(in the rows, 128 means zero)
Known rows, with every step that occurs:
dasi -> lovak: [142 152 101 100  86 166 103 117 128 118 161 146 146 105  79 137  99 104
 100 150 123 116 170 153 140  83 134 148 118 176 121 102 128 190 117 113
 154 110 167 108 132  98 106 189 114 122 106 146 117  97 155 114]
fesi -> lunav -> lile -> lovak -> kesor: [ 74 142 124  85  70 194 108 104 110 145 183 147 129  86 130 133 125 143
 125 118 126  98 170 151 139 111 120 132 138 162  95 102 136 168 164 126
 149 127 170 155 137 111  96 121 146 140 150 147 117  91 182  78]
pobigot -> lunav -> kesor -> lovak: [109 136 107 125  60 162 122 142 133 153 172 175 140  95 137 167 135 120
 117 132  95 107 174 155 139  99 144 139 177 166 113  73 115 164 160 126
 161 155 173 136 169 109  84 142 132  98 161 143 128  91 154  82]
lile -> lunav -> kesor -> lovak -> fesi: [131 160  84 139  55 196 100 144 126 161 179 185 122  69 112 166  92  87
 107 123 114  89 168 123 122  88 127 126 140 185 149  44 136 173 146 135
 159 136 133 143 163 110  90 159 150 107 141 153 139  73 177 100]
kesor -> lovak -> fesi: [140 156  68 139  64 195  92 125 115 150 180 172 115  75  97 152  84  91
  95 122 120 106 167 127 121  91 125 112 120 181 141  44 154 182 157 145
 143 117 149 143 157 121  97 171 152 111 151 151 126  80 155 102]
dasi -> lunav: [109 140 121 115  74 164  79 142 126 132 184 127 132 124 119 150 125 110
 148 132 141 142 188 141 136 115 127 126 112 153  98 101 145 178 146 114
 185 116 169 151 170 123  93 141 111  94  78 144 140 118 152  90]
lovak -> fesi -> lunav: [141 168  84 105  94 193  84 115 104 137 199 117 131  81 129 128  77  58
 132 130 131 107 173 126 125 114 105  92  85 150 119  89 178 178 157 116
 151 105 162 137 156 112 129 145 127 113 112 148 125 102 165  92]
lunav -> fesi -> lovak -> kesor: [102 105 113  80  61 172  83  92 128 111 168 135 112 126 107 151 112 150
 132 154 155 119 167 186 115 108 127 134 109 194 125 136 161 176 160 125
 160 117 173 159 138 127 126 133 142 154 119 175 125  56 183  88]
lunav -> fesi: [116 142 129 127  75 138  69 110 123 131 169 129 141 151  91 183 134 108
 120 161 150 123 188 140 142 101 132 106 114 172 118  78 162 186 140 127
 166 122 188 148 172 119 116 125 102 158 119 160 129  64 143  91]
pobigot -> lunav -> fesi -> lovak: [143 120 103  94  43 125  87 114 142 118 160 152 125 140 114 164 119 113
 114 173 124 120 182 215 128 117 137 147 111 194 130 128 149 178 126 117
 174 119 172 129 157 121 116 152 114 142 114 178 148  49 156  80]
kesor -> lovak -> lile -> lunav: [ 99 155 130 117  62 184 116 132 122 131 180 152 126 123 128 158 137 119
 129 121 139 119 169 167 123 102 130 102 138 204  97  98 115 161 167 147
 175 124 169 150 126 122  59 153 136 134 106 153 104  75 180 111]
lile -> lunav -> gukad: [111 148 138 120 101 158 100 123 131 136 162 125 116 157  95 152 105  78
 111 137 124 124 191 142 122  78 132  85 147 174 122  94 132 150 137 150
 164  84 144 107 134  75  97 173 153 130  81 133 100  82 159 122]
lile -> lovak -> kesor -> lunav -> gukad: [ 86 145 134 108  90 173  97 120 128 130 175 134 109 129 109 146 101  97
 116 122 115 112 173 135 111  83 106  87 135 184 111  85 128 166 143 145
 148  81 145 130 126  79  97 144 160 128 105 131  98  91 159 113]
gukad -> lunav -> kesor: [125 156 107 116  79 164  88 138 135 146 160 147 143 134 120 172 118 117
 129 175 112  98 181 142 156  95 108 128 182 146  93 101 148 147 139 142
 168 163 126 132 171 114 114 122 117 114 128 125 135  89 164 110]
lovak -> kesor -> lunav: [ 96 153 122 100  68 186  93 134 119 110 188 138 109 102 133 155 115 110
 141 137 125 110 149 139 105 104  91 103 117 195 106  99 118 174 151 140
 166 115 157 140 143 114  96 125 129 133  93 137 113  88 187 115]
lile -> lovak -> fesi: [134 173  83 132  61 185  88 119 112 153 174 184 126  75  98 145  88  93
  89 125 117  87 166 134 135  90 114 122 114 177 133  46 160 192 134 143
 153 113 124 137 148 117  94 170 136 124 148 141 142  86 151 100]
gukad -> lunav -> fesi -> lovak: [143 132 101  95  53 142  68 108 141 125 157 140 119 155  95 165 111 117
 120 185 125 122 185 198 144 113 120 128 110 199 118 129 169 172 134 132
 159 125 165 150 155 128 119 148 117 136 128 175 137  48 157  91]
pobigot -> lunav -> gukad: [119 131 114 116 105 137 110 108 136 130 155 128 132 155 105 143 100  96
  95 140 116 127 193 172 122  84 133 110 155 152 113 100 142 153 136 143
 155  74 150  83 142  81 105 161 148 132 104 126 107  92 127 103]
kesor -> lunav -> lile -> lovak: [101 184 133 116  40 169 114 151 113 160 180 185 119  81 125 155 142 102
 104 124  77  88 177 141 158 112 121 132 155 172  90  67 103 171 131 131
 157 139 156 136 151 104  68 137 121 116 143 135 130  89 162  86]
dasi -> lunav -> kesor: [109 143 126 120  63 167  94 159 133 148 178 151 140 108 139 175 131 110
 155 141 125 110 186 133 145 104 128 144 159 142 108  99 133 162 135 101
 196 153 143 150 186 108 104 117 116  88  84 142 154 109 171  92]
fesi -> lunav -> lile -> lovak: [106 180 124 102  58 172 112 130 105 167 185 162 133  79 129 139 138  98
 109 121  86  92 186 144 167 117 127 127 142 150  86  78 127 170 143 120
 151 141 169 143 152 105  85 138 119 111 151 141 126  99 156  73]
lile -> lovak -> kesor -> lunav -> nidu: [ 63 145 117 101  51 176  96 131 114 127 192 121 114 110 123 156 133 121
 130 131 117  90 158 176 103 106 110 138 136 197  72  91 107 185 181 117
 147 116 153 153 158  98  79 142 133  92 114 137 118 114 165 106]
dasi -> lunav -> lile -> lovak -> kesor: [ 70 131 129  93  60 190 104 114 114 147 181 154 126  90 124 137 133 156
 126 114 130 103 174 152 140 109 125 146 143 166  95  98 129 174 158 123
 159 128 165 158 144 116  85 123 143 132 140 146 127  93 180  74]
fesi -> lunav -> pobigot: [128 172 109 101  72 150 103 108 140 100 188 107 117 115 113 120 133  69
 127 122 160 145 201 127 126 131 113  76 111 131  93 117 139 160 152 116
 158  96 178 123 156 110 132 139 116 114  81 142 121  84 167 114]
kesor -> lovak -> fesi -> lunav -> pobigot: [132 173  89 112  64 166 102 113 142 114 192 124 116  88 112 121 116  63
 117 108 156 133 199 116 117 126 112  79 105 145 111  92 142 171 153 115
 149  96 171 135 156 114 125 144 132 106 101 148 129  75 171 107]
gukad -> lunav: [137 155  93 107  99 157  74 112 129 132 158 128 138 165  93 144 107 119
 119 177 123 125 182 156 156  96  94 104 146 157  79 106 168 150 153 173
 148 128 143 130 153 131 104 145 115 125 141 119 114  94 141 114]
kesor -> lunav -> nidu: [ 91 156 109 112  55 168  94 142 111 122 192 111 109 122 117 167 129  95
 130 144 113  99 161 170 106 108 112 125 136 187  73  89 109 175 172 117
 154 114 151 135 171  95  88 154 124  85  92 135 115 113 153 121]

Rows:
[100 150  80 104  72 188  90 118 104 142 201 100 127  94 117 140 105  84
 126 126 123  91 174 166 110 115 123 122 115 167  84  83 149 184 192 101
 132 113 165 151 172  99 104 159 140  71 126 149 117 123 150  94] => kesor -> lovak -> fesi -> lunav -> nidu
[106 144 118  86  54 185  94 137 126 105 186 144  99  99 137 153 108 110
 144 143 118 110 145 162 103 111  94 115 108 208 113 118 118 173 146 132
 164 111 153 143 137 116 102 133 133 127  92 151 120  75 193 112] => fesi -> lovak -> kesor -> lunav
[116 150 125  99  52 177 111 128 127 115 174 149 113 133 131 153 126 116
 132 137 137 117 168 197 119 109 126 114 125 210 103 134 120 157 151 138
 185 113 150 142 121 126  76 161 133 140  80 162 113  66 187 117] => fesi -> lovak -> lile -> lunav
[101 125 107  82  89 189 102  93 124 113 167 136 136 103  94 131  99 148
 118 136 151 116 159 160 119  88 122 148 119 177 120 118 137 185 147 118
 152 109 168 130 123 110 111 156 140 146 115 150 110  87 185 104] => dasi -> lovak -> kesor
[128 166  99 112  75 189  93 140 121 148 191 142 139  77 144 160  98  73
 140 141 119  83 178 122 138 106 112 121 139 143 124  88 158 167 143 103
 171 147 140 135 173 100 132 123 128 101 107 146 142 100 180  95] => lovak -> fesi -> lunav -> kesor
[ 94 142 143 107  66 155  74 122 132 117 184 140 143 126 107 182 123 115
 131 150 144 111 170 133 120 102 107 123 101 208 126  76 127 197 131 114
 163 118 185 154 156 114 101 109 109 163 109 161 134  58 177  93] => dasi -> lovak -> kesor -> lunav -> fesi
[ 95 143 134 121  93 174 110 116 132 135 170 130 117 151 103 150 109  99
 116 120 130 124 189 155 117  81 135  81 150 186 108  96 129 151 157 149
 154  84 157 128 119  87  81 164 165 130  99 145  86  82 156 117] => kesor -> lovak -> lile -> lunav -> gukad
[111 156 139 127  62 144  69 134 125 124 185 138 135 139 111 191 136  93
 130 157 133 115 176 129 128 106 107 101 105 196 116  67 135 190 130 123
 169 123 182 148 171 115 103 111  98 158 104 156 133  59 159  97] => kesor -> lunav -> fesi
[100  99 109  79  62 159  89  93 134 111 168 138 122 127 120 151 114 154
 126 153 150 118 169 202 113 112 127 148 114 192 126 139 152 173 153 123
 162 113 174 146 143 125 119 131 141 159 124 172 132  54 182  82] => pobigot -> lunav -> fesi -> lovak -> kesor
[113 150 128 110  44 178 113 151 138 133 172 164 125 113 144 178 132 116
 140 147 124  92 172 171 132 100 128 137 168 180 113 120 115 152 139 119
 193 151 132 140 148 108  97 133 130 121  85 154 137  73 197 109] => fesi -> lovak -> lile -> lunav -> kesor
[117 132 127 123  72 116  81 110 135 129 167 142 164 151 111 179 137 118
 110 157 142 119 191 171 138 109 129 135 127 171 120  83 146 182 132 125
 173 118 184 119 178 120 104 118  99 167 123 154 142  59 138  77] => pobigot -> lunav -> fesi
[121 152 103 112 116 179  85 106 120 141 185 104 120 122 104 130  69  56
 112 127 126 116 194 128 119  87 116  74 110 148 123  87 176 164 148 127
 140  72 152 121 139  78 131 156 159 115 102 140  99  98 145 102] => lovak -> fesi -> lunav -> gukad
[ 77 133 123  95  73 186  97  93 114 134 172 152 126 103 118 135 124 154
 118 124 140 104 159 156 133  99 122 128 131 175 100  99 153 181 164 144
 154 124 161 154 130 118  94 138 139 141 154 139 115  94 170  91] => lile -> lovak -> kesor
[124 176 116 110  51 180 117 169 111 141 185 152 102  93 125 174 133  86
 120 140  87 111 178 139 141 114 115 125 160 158  99  90  89 147 132 122
 165 128 158 112 165 106  91 124 128 122  88 137 121  74 177 102] => kesor -> lunav -> lile
[ 75 137 122  93  65 187 109 106 114 142 174 159 122  92 117 138 131 155
 114 122 127 100 166 154 140 102 126 139 152 166  97  97 131 167 161 135
 150 129 161 149 138 114  92 127 145 142 151 143 116  85 178  83] => lunav -> lile -> lovak -> kesor
[107 167 122 111  46 151 128 134 118 162 168 184 140  93 126 148 147 119
  88 126  82  92 186 171 166 114 135 153 168 153  92  74 111 164 132 131
 159 134 157 114 154 107  70 143 119 125 159 135 138  90 146  71] => pobigot -> lunav -> lile -> lovak
[ 94 137 103 121  57 197 120 117 118 134 182 147 127 103 132 163 131 151
 129 116 139 112 173 172 130  98 134 104 152 177  81  95 135 164 188 132
 154 139 176 175 132 128  85 124 144 120 143 156  93  90 155 105] => lunav -> kesor -> lovak -> lile
[131 184  89 128  43 191  99 143 114 159 184 193 115  59 109 155  94  84
  89 120  95  81 170 127 136  97 109 130 128 177 128  40 130 183 126 135
 154 116 122 132 157 112  83 151 142 121 141 145 145  75 167  94] => kesor -> lunav -> lile -> lovak -> fesi
[ 77 139 119  88  68 186 105 103 117 147 171 157 129 105 117 138 126 161
 115 129 125  98 171 156 145 103 117 138 152 167  88 100 136 164 161 142
 146 134 157 150 136 122  90 121 145 142 161 138 117  85 179  83] => gukad -> lunav -> lile -> lovak -> kesor
[118 127  98  95  53 174  87  93 131 109 169 129 120 153 111 157 115 155
 123 154 156 123 179 215 130 109 116 109 111 198  86 138 165 172 166 134
 158 113 167 169 124 145 105 126 131 152 122 175 108  59 154 102] => gukad -> lunav -> fesi -> lovak -> lile
[109 109  99  78  66 185  93  97 125 108 165 136  99 113 115 136 103 148
 133 148 145 121 157 190 117 109 124 132 116 182 120 147 156 167 162 131
 157 113 162 149 129 125 124 151 151 138 117 163 117  70 185  99] => fesi -> lovak -> kesor
[ 97 166 129 113  48 165 109 146 115 170 177 177 130  89 123 146 147 116
 110 116  95 102 191 146 166 113 135 147 152 154  87  72 117 174 133 119
 164 136 163 150 162 111  67 137 120 102 136 142 138 101 155  71] => dasi -> lunav -> lile -> lovak
[101 152 122  90  72 187  97 134 125 105 185 146 123  92 121 150 104 110
 136 138 122 107 146 140 106  98  94 126 108 205 113  99 104 185 135 123
 162 108 159 134 130 105  94 137 126 133  94 141 116  86 192 116] => dasi -> lovak -> kesor -> lunav
[133 174  90 101  70 195 110 141 102 154 197 133 117  73 124 146 105  71
 118 131 105 103 193 131 145 120 118 120 137 132 109  90 133 152 146 106
 149 120 166 120 170 107 117 129 140 119 106 148 126  82 175  84] => lovak -> fesi -> lunav -> lile
[109 148 103 123  70 177 104 139 132 160 171 164 137 107 116 167 127 121
 125 147 100 107 177 137 153  96 126 120 177 169  99  70 136 156 166 143
 148 169 170 159 166 115  90 136 134  92 171 139 120  92 155  94] => gukad -> lunav -> kesor -> lovak
[ 99 144 136 119  98 169 104 113 132 130 167 123 117 159 101 151 107  97
 114 127 139 124 188 158 118  80 128  80 146 178 106 104 132 151 148 149
 162  77 148 119 119  86  89 160 160 138  83 140  88  81 158 122] => lovak -> lile -> lunav -> gukad
[105 151 107 117  69 183 110 139 121 156 191 148 135  79 140 158 124  97
 137 129  99 107 175 129 142 107 137 110 152 163 107  75 136 167 175 116
 149 161 188 165 164 104 100 135 131  84 156 151 118 102 162  84] => fesi -> lunav -> kesor -> lovak
[125 178 117 118  49 147 104 135 149  92 181 138  99 116 109 144 141  77
 120 123 145 138 184 127 113 118 106  83 126 162 100  97 100 161 132 133
 169  98 155 117 153 114 108 137 116 118  67 135 127  68 171 133] => kesor -> lunav -> pobigot
[120 144 123 120  86 136  59 105 130 135 163 129 157 176  86 180 126 121
 120 181 145 123 197 142 154 101 109 106 124 176 100  83 172 175 139 150
 154 133 173 148 172 130 109 114 101 160 142 146 131  62 141  94] => gukad -> lunav -> fesi
[ 99 143  89 106  78 159  80 113 120 134 171  98 129 160  91 153 122 124
 118 164 124 105 180 185 133 103 112 131 153 166  56 105 147 163 182 138
 139 123 143 135 170 109  92 155 126  89 129 127 110 117 136 113] => gukad -> lunav -> nidu
[103 107 106  78  69 171  77  91 133 114 165 133 118 140 105 150 108 156
 131 163 154 120 168 189 120 108 116 133 114 196 117 138 166 172 158 133
 155 121 168 159 137 131 121 127 143 155 132 169 126  56 182  90] => gukad -> lunav -> fesi -> lovak -> kesor
[133 167  96 113  71 140  93 110 156 103 160 127 120 154  85 130 135 106
 110 150 156 148 203 140 139 115 102  91 145 143  82 113 137 146 142 157
 154 104 149 117 154 125 114 138 119 125 106 124 123  69 154 128] => gukad -> lunav -> pobigot
[138 135 123  98  41 142  81 125 137 123 164 153 111 140 107 169 121 101
 126 173 128 118 178 194 130 113 136 131 105 213 135 127 145 175 127 119
 176 123 170 143 150 118 111 158 117 141  98 184 141  41 177  93] => lile -> lunav -> fesi -> lovak
